(in the rows, 128 means zero)
Known rows, with every way that one mark hangs from another:
[tonun [buse [feniv [kimu kimakis nogoz petu]]]]: [125 165 124 105  77  93 111 170 102 165 142  74 113  92 117 156  81 119
 142 151  90 131 157 113 100  72 137 120 129 134 131 160 178 133 180 105
 104]
[tonun [buse [feniv [kimu kimakis]]]]: [120 163 124 137  96 126 120 128  66 143 138  73 116  95 113 164  98 120
 138 154 119 131 139 116 127  66 125 140 111 143 125 155 141 145 160 108
 110]
[tonun [buse [feniv [kimu petu]]]]: [113 163 135 117  97 106 129 135  84 156 139  78 113  74 124 169  90 130
 162 173 100 120 152 116 123  64 128 169 108 146 136 189 133 164 164  83
 114]
[nefo [vivud [lelez feniv]]]: [107 154 191 143  85 136  93 107  86  93 100 110  40  98 143 141  91 149
 149 137 163 118 112 104  87 128 158 192 117 179 106 128 109 128 125 126
 105]
[nefo vivud]: [107 157 187 136  93 134 101 120  80  66 127  95  58 103 143 168  98 152
 147 144 130 126  95 104  77 106 152 191 109 180 100 147 112 150 125 116
 111]
[kimu [feniv [buse tonun]] kimakis nogoz [petu tilog]]: [118 139 147  68  75 103  76 161 113 116 150  54 116 125 136 183 103 109
 101 156 120 130 143 129  80 119 119  99 128 124 122 105 171 142 167 130
 112]
[sase bopo [gida [tilog petu pigoro]]]: [ 97 143 172 136 141 155  93 148  69  61 126  81 108  79 149 137  79 104
 110 162 111 158 121 128 112 124 101 179 100 124  99 170 117 124 136  89
 122]
[lelez [feniv buse]]: [125 153 187 124  78 126 135 143  63 103 141  75 110  97 138 182 114 155
 135 152 137 112 143 114 126 106 121 149 107 140 121 122 126 135 115 127
 138]
[buse [feniv [kimu kimakis nogoz]] tonun]: [126 156 137 113 109 133 109 135  70 128 154  81 110 107 121 130  72  97
 102 137 116 168 103 129  95  88 148 119 109 130 103  86 135 113 170 132
 137]
[petu tilog]: [113 138 196 108  81 143 118 135  63  95 106  68  80 108 132 186 106 135
 129 179 130 136 110 103  91 120 120 172 107 164 114 158 107 152 140 110
 137]
[lelez [feniv [buse tonun] [kimu kimakis nogoz petu]]]: [125 148 151 105  76 116 113 165 109 130 158  74 140  98 143 172  79 113
 127 144 104 144 149 120 126  91 122 112 122 116 130  87 171 122 161 111
 128]
[nefo [vivud lelez]]: [ 98 167 179 141  92 141  86  93  92  56 102 107  29 114 146 141  83 155
 149 131 146 114  93 105  65 118 159 212 112 193 100 144 101 143 133 119
  94]
[sase bopo [gida [tilog petu]]]: [ 99 134 174 138 119 153  85 125  73  63 130  59  83  97 157 152  80 110
 115 166 103 131 116 138 105 141  92 171 113 152 118 182 103 142 144  91
 112]
[tilog bopo [petu [kimu feniv]]]: [120 113 163  75 141 153 107 135  58  93 123  81  75  88 161 124 113 123
 119 149 154 116 114 142 114  90  96 179 115 125 115 166  98 169 130 116
  93]
[gida sase tilog]: [119 148 207 122  86 144 117 136  53  41 110  91  62 127 117 184 110 127
 128 152 122 136 108 111 111 134 130 157 119 170 102 156 106 165 162  66
 107]
[gida [tilog bopo]]: [ 96 151 184  98  92 155 118 128  62  84 125  79  62 120 128 149 108 142
 128 140 133 138 102 122 109 134 106 178 127 161 115 167 100 148 140 114
 109]
[sase [gida [tilog bopo [petu [kimu nogoz]]]]]: [103 138 136  83 119 172 101 137  76  78 112  40  92 105 155 110  95 126
 115 144 125 140  92 142  95 140 100 150 132 149 120 179  84 129 166 101
 117]
[loko [lelez [feniv buse kimu]]]: [106 153 137 123  85 145 127 121  69 118 130  62 136  93 119 199  87 141
 148 173 127 123 142 127 151  89 109 147 115 142 155 159 110 137 143 116
 145]
[nefo [vivud [lelez [feniv buse]]]]: [101 174 163 154  78 129  88 102  92  83 117  87  71 115 152 151  93 166
 158 129 159 100 119 115 101 122 146 184 112 171 123 115 118 132 121 132
 108]
[petu kimu [tilog gida pigoro]]: [101 154 160  84 135 166 155 134  68  65  67  92 144  69 147 166 105 137
 117 195 143 172  82  94  99 111 136 171  86 150  98 169  81 150 135  85
 159]
[nefo [vivud [lelez [feniv buse [kimu kimakis nogoz]]]]]: [103 175 117 153  66 123  74 121 112  98 121  76  92 129 146 138  76 149
 157 110 135 124 122 106 106 106 143 139 126 151 134  99 149 110 147 144
  96]
[feniv [buse tonun] [kimu kimakis]]: [112 159 138 135  99 153 118 108  78  73 155  67 131 117 139 183  87 119
 122 142 116 139 112 125 132  74 107 151  98 136 120  96 126 147 152 106
 125]
[feniv buse]: [115 165 176 122  83 130 128 129  69  66 140  70  98 115 138 184 107 160
 135 148 119 109 125 113 106  97 120 169 102 154 117 138 121 151 126 121
 127]
[kimu petu]: [118 140 212  94  86 114 127 150  90  89 120  99  70  81 140 182  93 144
 132 168 107 122 138  99  91 100 130 180 116 160 101 163 131 159 136  92
 114]
[buse tonun]: [124 147 201 111 104 157 133 121  61  77 143  98  77 100 135 169  94 119
 115 154 129 137 101 124  86 105 137 182 100 158  96 117 102 142 142 109
 139]
[feniv [buse tonun] [kimu kimakis nogoz petu]]: [118 159 139 103  83 122 107 150 115  94 158  70 128 114 143 174  71 118
 126 137  86 140 130 121 106  80 119 134 117 130 126 102 163 135 170 105
 119]
[vivud [lelez feniv] nefo]: [131 146 208 144 105 153 110 127  71  97  87  98  46  94 138 164 103 139
 149 125 150 101 125 117 106 102 153 185 119 165 102 119 119 126 134 124
 130]
[pigoro [buse feniv tonun]]: [123 175 164 128 111 146 105 101  51 119 146  84  87 108 125 161  95 141
 117 141 145 127  98 117  97 114 140 143  96 154 111 101 119 146 144 121
 153]
[feniv buse [kimu nogoz]]: [117 174 131 119  76 127 126 139  80  80 151  58 117 120 137 167  94 156
 154 133  93 128 119 107 107  81 118 150 104 137 141 142 126 137 151 132
 134]
[nefo [vivud [lelez [feniv buse kimu]]]]: [ 93 172 129 163  87 135  92  87  93  87 119  78  92 110 153 151  86 161
 176 132 143 114 116 110 129  98 136 188 102 162 140 128 105 142 132 123
 107]
[feniv buse [kimu kimakis nogoz [petu [tilog gida]]]]: [ 87 152 120  87  79 104 114 150 124 101 113  45 163 110 142 193  79 137
 132 182  77 157 133  99  98 101 109 119 107 146 151 163 159 147 161 105
 126]
[gida [tilog bopo petu [pigoro buse]]]: [101 160 170 114 118 167  81 148  40  81 118  85  86 111 120 135  95 150
 138 128 140 140 117 105 120 111  89 178  97 118 124 150 148 144 139 110
 113]
[bopo [tilog gida [petu [kimu nogoz]] [pigoro buse]]]: [111 194 146 103 119 170 112 142  36  59 114  87 127  79 141 125  78 142
 115 153 114 137  89  99  91 115 128 148  90 127 131 148 125 160 129 105
 145]
[gida [tilog pigoro]]: [111 170 188 107 100 151 121 149  51  54 113 103  86  94 113 163  99 144
 121 147 134 156 115  91 105 112 136 171  98 137  89 150 117 137 147 104
 125]
[lelez [feniv [buse tonun] [kimu kimakis]]]: [119 145 151 136  93 148 123 123  73 109 154  71 141 101 138 181  94 112
 123 148 133 144 130 126 154  85 111 133 104 124 124  80 132 133 142 113
 138]
[pigoro [buse [feniv [kimu kimakis]] tonun]]: [116 166 129 139 113 147  93  94  61 124 141  77 110 110 122 164  83 125
 116 139 135 146 100 111 130  90 125 122  99 142 119  90 133 146 160 113
 139]
[buse [feniv [kimu kimakis nogoz petu]] tonun]: [123 147 148  94 106 110 105 151  99 141 149  87 111  91 128 138  60  95
 108 147  99 164 124 122  95  84 149 124 120 128 103 101 155 127 178 107
 123]

Rows:
[113 165 141 101  73 105 122 154 107  92 147  64 115 106 145 175  82 154
 157 146  77 123 140 102 107  79 116 153 112 135 141 154 145 150 158 110
 121]
[feniv buse [kimu nogoz petu]]
[111 147 166  83  93  88 110 142  96  87 150  78  95  94 142 188 114 157
 131 157 119 101 164 112 111  91 119 149 114 135 121 158 141 172 131 116
  99]
[kimu [feniv buse] petu]
[119 141 164  91  72 108 110 171 110 104 124  87  90  93 134 171  75 128
 132 151  83 150 142  89  97  85 129 136 129 139 114 146 163 137 165 104
 105]
[feniv [kimu kimakis nogoz petu]]
[ 91 142 132  85  89 139 113 141 113 133 155  43 136 126 153 154  84 112
 152 151  95 150 102 141 112 103  94 164 122 131 156 137 130 146 166 109
 141]
[feniv [buse tonun] [kimu nogoz [petu [tilog bopo]]]]
[ 94 155 212 118 102 140 151 117  40  51 133  97  98  93 121 165 104 106
 110 179  99 145  99 120 108 131 144 164 112 176 114 160  96 185 114  70
 129]
[bopo [tilog [gida sase]]]
[121 167 128 109  95 116  85 136  99 145 144  80 109 104 125 156  68 124
 121 135 104 146 120 104 102  97 137 103 118 134 124  96 170 136 178 111
 130]
[pigoro [buse [feniv [kimu kimakis nogoz petu]] tonun]]
[116 155 124 114  67 133 108 154  86 130 130  58 137 111 109 186  79 130
 126 153 117 136 148 122 128  97 117  98 137 131 149 128 152 103 157 137
 134]
[loko [lelez [feniv buse [kimu kimakis nogoz]]]]
[111 159 210 120 108 154 108 154  18  73 144  95  95  76 125 130  75 105
 110 158 111 137 126 115 110  86 124 198  90 115 103 138 130 160 111 104
 122]
[bopo [tilog petu pigoro]]
[ 93 144 182  90 114 155 106 141  89 129 119  90 112  95 138 162 104 123
 135 158 136 161 101 107 112 118 105 177 113 130 117 125 144 147 140  93
 151]
[kimu [petu [tilog bopo [pigoro [buse tonun]]]]]
[125 161 141 111 114 136 124 126  63 127 158  81 106 101 124 125  75 109
 120 140 112 161  96 131  92  87 151 146  99 134 113 110 112 122 168 130
 152]
[buse [feniv [kimu nogoz]] tonun]
[ 92 181 147 125 106 155 101 115  65  61 110  72 106  89 113 176 119 164
 125 146 134 157 118  75 116 135 121 135 103 155 103 159 113 131 146  97
 145]
[sase [gida [tilog [pigoro buse]]]]
[ 80 151 119 118 177 139 120 123  46 128 126  88 155  69 124 106  80 137
 143 154 125 178 115 114 136  64 108 174  66 108 139 157 139 143 121 117
 144]
[tilog bopo gida petu [pigoro [buse [feniv kimu]]]]
[127 157 143  91  77  98  95 161  87  86 155  67  95 126 125 167 118 144
 108 126 126 118 150 113  88 101 125  98 127 127 114 114 164 127 139 161
 102]
[kimu [feniv buse] kimakis nogoz]
[110 162 158 121 130 170 106 154  61  71 142  75 119  67 176  97  73  86
 101 154  94 144  87 140 107 125 119 164 124 116 102 151 100 136 122  96
 143]
[sase [bopo [tilog [petu [kimu nogoz]] pigoro]] gida]
[ 86 180 193 105 117 147 153 130  37  64 133 108 124  63 119 143  92 123
 104 175 110 165 108 103 101 108 147 179  93 145 102 154 104 156  98 108
 145]
[bopo [tilog gida pigoro]]
[109 146 161 105 110 104 122 131  82 130 130  86 103  73 134 159  76 133
 140 171 103 141 135 108 122  74 137 169 104 141 114 163 121 164 151  90
 122]
[buse [feniv [kimu petu]]]
[110 144 159 106 126 123 123 118  81 131 147  91 110  73 136 150  69 107
 126 167 108 152 118 128 117  76 140 171  96 138 110 132 111 161 161  85
 134]
[buse [feniv [kimu petu]] tonun]
[114 184 173 136 130 161  83 121   4 112 165  87 113  87 116 116  67 103
 101 142 133 137 105 130 116  99 134 165  78 107 112  89 137 159 126 111
 148]
[bopo [tilog petu [pigoro [buse feniv tonun]]]]
[111 165 137 119 130 128  95 132  83 132 132 104 134  72 121 159  71 118
 119 146 125 170 127  94 136  71 135 132  95 110 100  92 167 143 159  90
 136]
[tilog [pigoro [buse [feniv [kimu kimakis petu]] tonun]]]
[122 157 137 111  94 113 108 149  73 129 134  75 103 104 118 138  78 121
 114 140 109 159 120 108 102  85 145 115 117 132 107 119 145 119 160 136
 124]
[buse [feniv [kimu kimakis nogoz]]]
[108 133 177  95 140 146 120 118  29  43 122  89 104  81 146 143 106  96
 102 184 124 125 104 141 122 114 125 153 104 147 121 174  83 217 128  62
 101]
[bopo [tilog [gida sase] [petu [kimu feniv]]]]
[ 91 158 137 147  76 109  71 113 130 103 109  87  95 100 158 164  69 149
 162 139 131 118 144 102 132  95 132 166 122 155 132 122 151 145 142 100
  79]
[nefo [vivud [lelez [feniv buse [kimu kimakis petu]]]]]
[ 93 187 160 125 153 158 104 109  10 102 156  93 144  73 114 113  66 107
  94 163 127 156 101 130 105 102 139 160  63 119 122 109 129 160 116 109
 158]
[bopo [tilog gida petu [pigoro [buse feniv tonun]]]]
[117 147 149 126 124 143 112 111  63 119 144  85 113  95 123 147  76  96
 103 151 129 164 105 130 123  80 138 144  98 137 100  96 118 139 160 108
 131]
[buse [feniv [kimu kimakis]] tonun]
[105 138 161  78  82  96  96 143  98 105 130  53 106 106 144 202 119 147
 133 181 125 109 155 112 108 110 106 141 113 136 133 167 135 179 141 112
 109]
[kimu [feniv buse] [petu tilog]]
[112 158 136 122 110 124  87 111  88 135 136  83 111  94 129 175  73 124
 121 150 118 142 121 106 128  88 125 126 107 139 118 105 152 159 166  91
 125]
[pigoro [buse [feniv [kimu kimakis petu]] tonun]]
[118 155 157 104 111 132 115 113  68  75 171  76 102 112 136 176 120 130
 113 144 141 114 125 137 106  95 120 149  98 134 116 113 113 156 135 134
 124]
[kimu [feniv [buse tonun]]]
[130 158 144  93  91 118  96 146  86  86 173  72 102 130 129 161 111 120
  95 123 132 128 132 134  82 104 130 100 120 125 110  82 155 124 151 156
 113]
[kimu [feniv [buse tonun]] kimakis nogoz]
[135 148 158  83  91 144  73 154  43  83 139  69  76 100 145 126  90 102
  85 144 127 112 119 131  94 111 119 116 134 120 114 131 129 169 144 127
  85]
[bopo [tilog [petu [kimu feniv kimakis nogoz]]]]
[107 121 152  66 116 157 116 123  74 112 102  65  86 102 158 151 137 127
 123 167 165 133  90 130 118 125 102 155 132 145 117 171  74 171 137 118
 120]
[petu [kimu feniv] [tilog bopo]]
[136 169 161  89 112 168 100 176  51  47  97  87  93  99 137 126  75 134
 117 137 133 143 102 107  85 107 127 160 100 116  99 151 119 133 174  97
 117]
[gida [tilog [petu [kimu nogoz]] pigoro]]
[120 156 125 114  80 153 108 141  85 129 150  63 143 113 112 180  73 104
 114 149 123 145 130 143 123  98 122 103 129 128 144  98 144 100 168 133
 146]
[loko [lelez [feniv [buse tonun] [kimu kimakis nogoz]]]]
[111 136 165 115  92 152 129 126  62 128 112  85 106  77 110 190  83 126
 139 183 130 144 135 116 137  94 123 154 121 150 137 168 102 133 147 109
 145]
[loko [lelez [feniv kimu]]]
[115 155 171 114  78 140 123 136  66 114 127  70 116  99 117 197  96 145
 127 172 140 109 144 131 122 113 122 145 122 152 137 146 120 125 130 125
 144]
[loko [lelez [feniv buse]]]
[145 145 127  87 116 146  80 148  74  70 150  63 112 122 156 143  92 111
  93 130 143 109 119 150  91  91 112 114 109 108 114  91 141 144 165 130
 100]
[tilog [petu [kimu [feniv [buse tonun]] kimakis nogoz]]]
[ 96 146 151 117  65 115  71 134 125 138  88  79  71 101 150 145  68 134
 175 158 123 142 118  94  85 128 146 169 129 163 142 153 129 133 166 110
 111]
[nefo [vivud [lelez [feniv [kimu nogoz [petu tilog]]]]]]
[ 84 195 175 139 118 156 125 117  53  70 138 111 120  80 147 155  93 132
 121 157 101 145  89 100 117 137 118 165 106 142 125 152 123 164  88 110
 153]
[sase [bopo [tilog gida [pigoro buse]]]]
[ 89 127 189  93 163 145 145 158  56  84 122 110 125  66 132 115  88 120
 120 165 124 173 123 123  95  77 116 209  80 122 107 161 134 129 103 114
 128]
[tilog bopo gida petu pigoro]
[131 137 166 114  72 125 121 168  76 128 128  86 103  92 125 162  93 122
 127 144 117 156 139  94 118  96 130 111 128 129 118 114 151 109 149 131
 129]
[lelez [feniv [kimu kimakis nogoz]]]
[126 134 179  92  73 106 131 175  95 138 130  91  99  69 135 165  87 132
 150 161  96 147 152  93 114  95 133 141 125 131 130 150 146 131 153 110
 133]
[lelez [feniv [kimu nogoz petu]]]
